Each row comes from the steps of one walk. Every step used is in the known rows, and no mark comes twice. Write the walk behind each row, first mark first.
Known rows:
r, g: 9  -10  9  -3  3  -8  -10  -4  20  -21  7  -26  -64  -1  12  9  -5  -1
g, e: -1  8  14  0  -3  -11  -5  13  21  0  -7  -15  -10  3  22  4  -6  14
e, g: -1  2  5  6  11  -10  -8  1  19  -4  8  -21  5  8  7  10  2  15
l, r, g: 24  -16  17  -1  0  -16  2  -1  32  -11  17  -32  -48  34  10  26  -8  4
g, e, l, r: 18  2  20  10  -2  -31  -3  40  32  1  11  -44  -6  42  18  9  0  24
c, e: 4  0  36  -3  7  -2  -4  -3  18  -9  -3  -7  -3  4  4  13  -13  11
g, e, c: -19  14  11  -2  0  -27  -10  12  22  49  -3  -17  -15  13  19  -2  2  21
c, e, g, r: -3  6  34  -8  18  -10  -6  3  27  2  -8  -21  -4  49  11  17  -6  25
l, d: 19  -5  -1  9  -3  15  -1  2  19  -12  11  -12  -7  -13  5  -3  -10  15
l, r: 17  -7  16  11  2  -14  7  4  28  -6  12  -18  8  33  5  22  -11  14
e, l, d: 23  -5  0  19  3  -3  -8  31  20  -20  20  -39  -11  1  2  -12  1  20
c, e, g: 3  2  33  -5  12  -5  -8  -4  21  1  3  -16  2  12  4  18  -4  16
l, r, g, e, c: 9  -5  19  -9  -5  -32  -3  8  39  41  12  -37  -60  45  20  21  0  14
d, g: -5  -5  4  11  11  -8  -4  7  11  -2  7  -5  9  -3  16  7  -23  8
r, l: 6  -7  -1  2  4  -12  -13  18  17  -26  8  -45  25  0  13  2  -3  1
d, l, r: 26  -11  6  12  8  -14  -11  43  19  -6  14  -10  -6  42  16  15  -34  15
r, l, d, g, e, c: 3  -4  -11  -5  -5  -10  -14  28  23  36  16  -46  17  0  28  -7  -9  15
g, r, l: -1  0  1  0  13  -18  -11  25  24  -24  -7  -49  15  45  21  1  -5  13

Which walk is each row?
0  1  9  11  6  -24  -11  39  17  7  8  -29  -3  11  27  -2  -14  18 -> d, g, e, l
28  -13  42  -1  7  -24  -7  21  32  -12  19  -48  -45  44  5  21  -5  13 -> c, e, l, r, g
13  -3  -1  3  -7  10  -2  14  20  12  8  -9  -7  -10  26  0  -23  19 -> l, d, g, e
21  -7  15  20  8  -29  -1  33  28  -14  21  -44  3  42  2  9  0  20 -> e, l, r
11  -4  15  12  3  -30  -4  40  26  14  15  -35  4  36  27  11  -16  22 -> d, g, e, l, r
21  -8  25  8  7  0  -9  26  19  -4  18  -27  -5  5  7  0  -18  20 -> c, e, l, d, g
14  -5  -3  19  14  -9  -7  40  22  -8  15  -38  -9  33  16  -11  -13  27 -> e, l, d, g, r
25  -7  8  -4  -7  -9  -15  29  29  -12  14  -51  -79  6  23  -5  3  13 -> r, g, e, l, d
-21  8  6  1  4  -26  -9  16  17  56  2  -10  -5  10  27  2  -14  18 -> d, g, e, c
32  -20  6  2  6  -15  -16  38  23  -11  18  -22  -56  44  21  19  -31  6 -> d, l, r, g
15  -4  25  5  14  -5  -7  32  25  -2  8  -32  -11  38  13  -1  -19  28 -> c, e, l, d, g, r
28  -14  16  10  7  -30  -6  29  32  -19  26  -56  -47  43  7  13  2  12 -> e, l, r, g
22  -10  22  -8  -7  -19  1  8  37  2  9  -34  -56  37  23  26  -7  9 -> l, r, g, e
5  8  14  9  1  -25  -12  38  22  -6  3  -39  -14  15  20  -6  3  20 -> g, e, l
-6  -5  -2  2  16  -18  -10  26  19  -10  -1  -38  22  39  29  4  -21  11 -> d, g, r, l
